Known rows, with every step that occurs
fozupi -> vepal: [-0.08  0.12 -0.05 -0.22 -0.11 -0.30  0.06  0.15  0.45  0.01 -0.31  0.05
 -0.10 -0.03 -0.13 -0.10  0.13 -0.24  0.27]
gosudab -> lagun -> bomuko -> zetizi -> niza: [-0.03 -0.01  0.14  0.00 -0.03 -0.04  0.31 -0.14 -0.06 -0.03 -0.01  0.06
  0.07 -0.04  0.12  0.03 -0.04 -0.11  0.25]
fozupi -> vepal -> gosudab -> lagun -> bomuko -> zetizi -> niza: [ 0.00 -0.04 -0.01  0.01  0.02 -0.11  0.21 -0.02 -0.17  0.00  0.11  0.07
  0.11  0.04  0.08 -0.01  0.01  0.00  0.00]
bomuko -> zetizi -> fozupi -> vepal -> gosudab -> lagun -> niza: [ 0.03 -0.17 -0.09  0.07 -0.02  0.10 -0.15  0.14 -0.27  0.09  0.14  0.01
  0.18  0.04  0.18  0.02 -0.02  0.18  0.32]
lagun -> bomuko -> zetizi -> fozupi: [ 0.05 -0.05  0.04 -0.08 -0.01 -0.02 -0.22 -0.05  0.21 -0.04 -0.25 -0.02
  0.12  0.07 -0.05 -0.07  0.02 -0.19 -0.37]
lagun -> bomuko -> zetizi: [-0.02  0.11  0.21 -0.14 -0.12 -0.20  0.04 -0.09 -0.06 -0.09 -0.17  0.05
  0.05 -0.14  0.12 -0.07 -0.03 -0.28 -0.14]
bomuko -> lagun -> niza: [ 0.10 -0.06  0.16 -0.07 -0.06  0.14 -0.01  0.00 -0.05  0.10  0.02 -0.01
 -0.02 -0.25  0.13  0.15 -0.03 -0.01  0.83]
fozupi -> vepal -> gosudab: [-0.06  0.06 -0.14 -0.16  0.11 -0.16 -0.12  0.19  0.11  0.04  0.08  0.06
  0.00  0.03 -0.25  0.02  0.15 -0.02 -0.14]
vepal -> fozupi: [-0.11 -0.01  0.27 -0.10  0.02  0.18  0.05 -0.04  0.39  0.05 -0.17  0.00
 -0.14  0.04 -0.28 -0.02  0.13 -0.02 -0.22]
gosudab -> lagun -> niza -> zetizi: [ 0.03  0.05  0.21  0.02 -0.19  0.18 -0.02 -0.03 -0.06 -0.05 -0.10  0.00
  0.02 -0.08  0.09  0.01 -0.12  0.05  0.40]
zetizi -> bomuko: [-0.12  0.24  0.03 -0.07  0.14 -0.18  0.23 -0.23  0.43 -0.02 -0.19  0.04
 -0.20 -0.02 -0.30 -0.03 -0.04 -0.11 -0.28]
gosudab -> lagun -> niza: [-0.09 -0.01  0.13 -0.02 -0.09  0.10  0.14 -0.01 -0.16  0.13  0.08  0.02
 -0.01 -0.17  0.21  0.06 -0.09  0.06  0.90]
gosudab -> lagun -> bomuko -> zetizi: [-0.07  0.11  0.24 -0.05 -0.10 -0.21  0.19 -0.09 -0.40 -0.07  0.01  0.05
  0.07 -0.17  0.24 -0.03 -0.16 -0.23 -0.04]
vepal -> gosudab -> lagun -> niza -> zetizi -> fozupi: [ 0.11 -0.13 -0.04  0.08  0.03  0.33 -0.37  0.03  0.06  0.00  0.00 -0.05
  0.15  0.15 -0.12  0.03 -0.04  0.19 -0.14]
fozupi -> vepal -> gosudab -> lagun -> niza -> zetizi: [ 0.05  0.03  0.05  0.03 -0.14  0.10 -0.13  0.08 -0.15 -0.03  0.00  0.01
  0.06  0.00  0.07 -0.03 -0.07  0.15  0.12]
fozupi -> gosudab -> lagun: [-0.13  0.04 -0.09  0.08  0.09 -0.12  0.28  0.04 -0.30  0.01  0.29 -0.01
 -0.08 -0.10  0.14  0.11  0.00 -0.04  0.24]
fozupi -> vepal -> gosudab -> lagun -> bomuko: [-0.12  0.14 -0.07 -0.09  0.05 -0.25  0.12 -0.02 -0.57  0.13  0.33  0.02
 -0.06 -0.08  0.10 -0.08 -0.17  0.03 -0.19]
bomuko -> lagun -> niza -> zetizi -> fozupi -> gosudab: [ 0.21 -0.19 -0.26  0.15  0.04  0.19 -0.32  0.06  0.08 -0.07  0.04 -0.11
  0.02  0.12  0.04  0.05  0.13  0.10 -0.23]
zetizi -> fozupi: [-0.02 -0.04 -0.03 -0.11  0.07  0.09 -0.18  0.01  0.50  0.03 -0.24 -0.03
  0.01  0.09 -0.28  0.04  0.09 -0.14  0.01]
vepal -> fozupi -> gosudab -> lagun -> bomuko -> zetizi -> niza: [ 0.01 -0.13  0.04  0.13  0.03  0.04  0.27 -0.12 -0.11 -0.02  0.10  0.02
  0.02  0.10  0.14 -0.03  0.07  0.06 -0.21]
vepal -> gosudab -> lagun: [-0.15  0.09  0.07 -0.01  0.19  0.01  0.16  0.04 -0.42  0.07  0.39  0.05
  0.03 -0.12 -0.07  0.19 -0.09  0.04  0.18]
vepal -> fozupi -> gosudab: [-0.06 -0.09 -0.08  0.05  0.10  0.08  0.02  0.03  0.23 -0.01  0.07 -0.03
 -0.17  0.11 -0.11 -0.03  0.26  0.07 -0.45]

Rows
[-0.02  0.27  0.11 -0.02  0.05 -0.09  0.11 -0.25  0.43 -0.15 -0.29  0.03
 -0.17  0.03 -0.34 -0.08 -0.09 -0.06 -0.62]
niza -> zetizi -> bomuko
[ 0.06 -0.02 -0.22 -0.08  0.09  0.01 -0.36  0.20  0.23 -0.02 -0.04  0.01
  0.08  0.20 -0.33 -0.03  0.14  0.06 -0.55]
niza -> zetizi -> fozupi -> vepal -> gosudab
[-0.08  0.02 -0.19  0.04  0.07 -0.15  0.07 -0.09 -0.43  0.09  0.28 -0.06
 -0.09  0.00  0.19 -0.07 -0.11  0.02 -0.26]
zetizi -> fozupi -> gosudab -> lagun -> bomuko
[ 0.09  0.04  0.10  0.00  0.03  0.06  0.09 -0.15  0.01  0.09  0.01 -0.01
 -0.09 -0.19  0.06  0.09 -0.10  0.06  0.43]
zetizi -> bomuko -> lagun -> niza
[ 0.11 -0.10 -0.24 -0.04  0.04  0.10 -0.43  0.20  0.19  0.03 -0.02  0.00
  0.10  0.20 -0.22 -0.05  0.13  0.16 -0.34]
lagun -> niza -> zetizi -> fozupi -> vepal -> gosudab
[-0.14  0.09 -0.04 -0.04  0.11 -0.14  0.15  0.15 -0.34  0.08  0.30  0.05
  0.02 -0.06 -0.04  0.09 -0.06  0.03  0.12]
fozupi -> vepal -> gosudab -> lagun
[ 0.08 -0.14 -0.29  0.09  0.06 -0.08 -0.20  0.03  0.06 -0.08  0.02 -0.05
  0.04  0.14  0.08 -0.06  0.17 -0.08 -0.55]
lagun -> bomuko -> zetizi -> fozupi -> gosudab
[-0.05 -0.03 -0.05  0.02  0.12 -0.09 -0.01  0.17 -0.34  0.02  0.19  0.03
  0.17  0.05 -0.01  0.06 -0.03  0.02 -0.13]
bomuko -> zetizi -> fozupi -> vepal -> gosudab -> lagun
[ 0.07  0.04  0.18 -0.06 -0.21  0.18 -0.17 -0.04  0.29 -0.08 -0.28  0.01
 -0.01 -0.05 -0.04 -0.03  0.00  0.00  0.30]
lagun -> niza -> zetizi
[ 0.21 -0.11  0.05  0.02 -0.06  0.31 -0.37  0.00  0.27 -0.03 -0.23 -0.08
  0.09  0.05 -0.10  0.05 -0.02  0.03  0.03]
bomuko -> lagun -> niza -> zetizi -> fozupi
[-0.03 -0.10 -0.12  0.16  0.10 -0.04  0.08  0.07 -0.25 -0.05  0.18 -0.03
  0.08  0.03  0.16  0.08  0.02 -0.04 -0.07]
bomuko -> zetizi -> fozupi -> gosudab -> lagun
[-0.02 -0.17 -0.18  0.13  0.00  0.15 -0.02  0.05 -0.18  0.11  0.19 -0.05
  0.01  0.01  0.26  0.04  0.01  0.18  0.53]
zetizi -> fozupi -> gosudab -> lagun -> niza
[ 0.01  0.06 -0.02  0.22  0.05  0.11  0.10 -0.24  0.04 -0.06 -0.01 -0.04
 -0.17  0.14 -0.06 -0.14 -0.08  0.29 -0.71]
vepal -> fozupi -> gosudab -> lagun -> niza -> zetizi -> bomuko
[-0.06 -0.15 -0.03  0.14 -0.02  0.19  0.08  0.01 -0.23  0.12  0.24 -0.03
 -0.06 -0.02  0.25  0.01  0.03  0.25  0.40]
vepal -> fozupi -> gosudab -> lagun -> niza
[ 0.18  0.02  0.24 -0.02 -0.18  0.21 -0.13 -0.02  0.04 -0.08 -0.15 -0.03
  0.01 -0.15  0.04  0.08 -0.07  0.00  0.37]
bomuko -> lagun -> niza -> zetizi
[-0.01 -0.01 -0.18 -0.17 -0.05 -0.18 -0.15  0.18  0.56  0.03 -0.39 -0.01
 -0.03  0.13 -0.21 -0.12  0.15 -0.17  0.02]
zetizi -> fozupi -> vepal
[ 0.14  0.22  0.20  0.00  0.09 -0.06  0.14 -0.20  0.02 -0.10 -0.06 -0.02
 -0.11 -0.15 -0.19  0.12 -0.16 -0.10 -0.31]
niza -> zetizi -> bomuko -> lagun
[-0.02 -0.04 -0.15  0.17  0.08  0.04  0.03  0.05 -0.18 -0.05  0.19 -0.06
  0.01  0.07  0.07  0.06 -0.02  0.05 -0.17]
niza -> zetizi -> fozupi -> gosudab -> lagun
[ 0.01 -0.13 -0.35  0.04  0.13  0.01 -0.17  0.08  0.33 -0.02  0.00 -0.06
 -0.05  0.15 -0.10  0.02  0.24 -0.03 -0.24]
zetizi -> fozupi -> gosudab
[ 0.05 -0.01  0.04  0.11 -0.15  0.15 -0.04 -0.01 -0.13 -0.09  0.02 -0.02
  0.00 -0.03  0.17  0.00 -0.05  0.12  0.23]
fozupi -> gosudab -> lagun -> niza -> zetizi
[ 0.20 -0.08 -0.10 -0.06 -0.16 -0.01 -0.29  0.17  0.34 -0.01 -0.34 -0.06
  0.04  0.10 -0.05 -0.09  0.05 -0.03  0.01]
bomuko -> lagun -> niza -> zetizi -> fozupi -> vepal
[ 0.01 -0.01  0.12 -0.06 -0.05 -0.04  0.20 -0.14  0.20 -0.05 -0.15  0.07
  0.05 -0.02  0.01  0.00  0.06 -0.15  0.18]
lagun -> bomuko -> zetizi -> niza
[ 0.02 -0.02 -0.10 -0.08 -0.11 -0.28 -0.06  0.12  0.06  0.00 -0.24 -0.01
  0.08  0.10  0.07 -0.18 -0.02 -0.17 -0.23]
gosudab -> lagun -> bomuko -> zetizi -> fozupi -> vepal
[-0.14 -0.04  0.01  0.13  0.10  0.04  0.26  0.02 -0.28  0.04  0.28 -0.03
 -0.11  0.01  0.08  0.05  0.04  0.10 -0.12]
vepal -> fozupi -> gosudab -> lagun
[ 0.00 -0.04  0.16 -0.05 -0.02  0.04  0.21 -0.06  0.43 -0.09 -0.23  0.08
  0.09  0.00 -0.09  0.10  0.15 -0.18  0.40]
bomuko -> zetizi -> niza
[ 0.03  0.18  0.07  0.03 -0.03  0.02  0.02 -0.25  0.38 -0.09 -0.27  0.01
 -0.14  0.03 -0.19 -0.11 -0.09  0.07 -0.34]
lagun -> niza -> zetizi -> bomuko
[-0.06 -0.05 -0.06  0.00 -0.01  0.05  0.01  0.12 -0.30  0.15  0.24  0.03
  0.04 -0.07  0.15  0.03 -0.04  0.19  0.58]
fozupi -> vepal -> gosudab -> lagun -> niza
[-0.15  0.18  0.13 -0.11 -0.02 -0.21  0.26 -0.14 -0.42  0.10  0.17  0.01
 -0.11 -0.18  0.15 -0.04 -0.22 -0.09  0.13]
gosudab -> lagun -> bomuko
[-0.04  0.08  0.08 -0.05 -0.05 -0.27  0.07  0.03 -0.50 -0.04  0.12  0.05
  0.12 -0.08  0.21 -0.07 -0.11 -0.12 -0.28]
fozupi -> vepal -> gosudab -> lagun -> bomuko -> zetizi
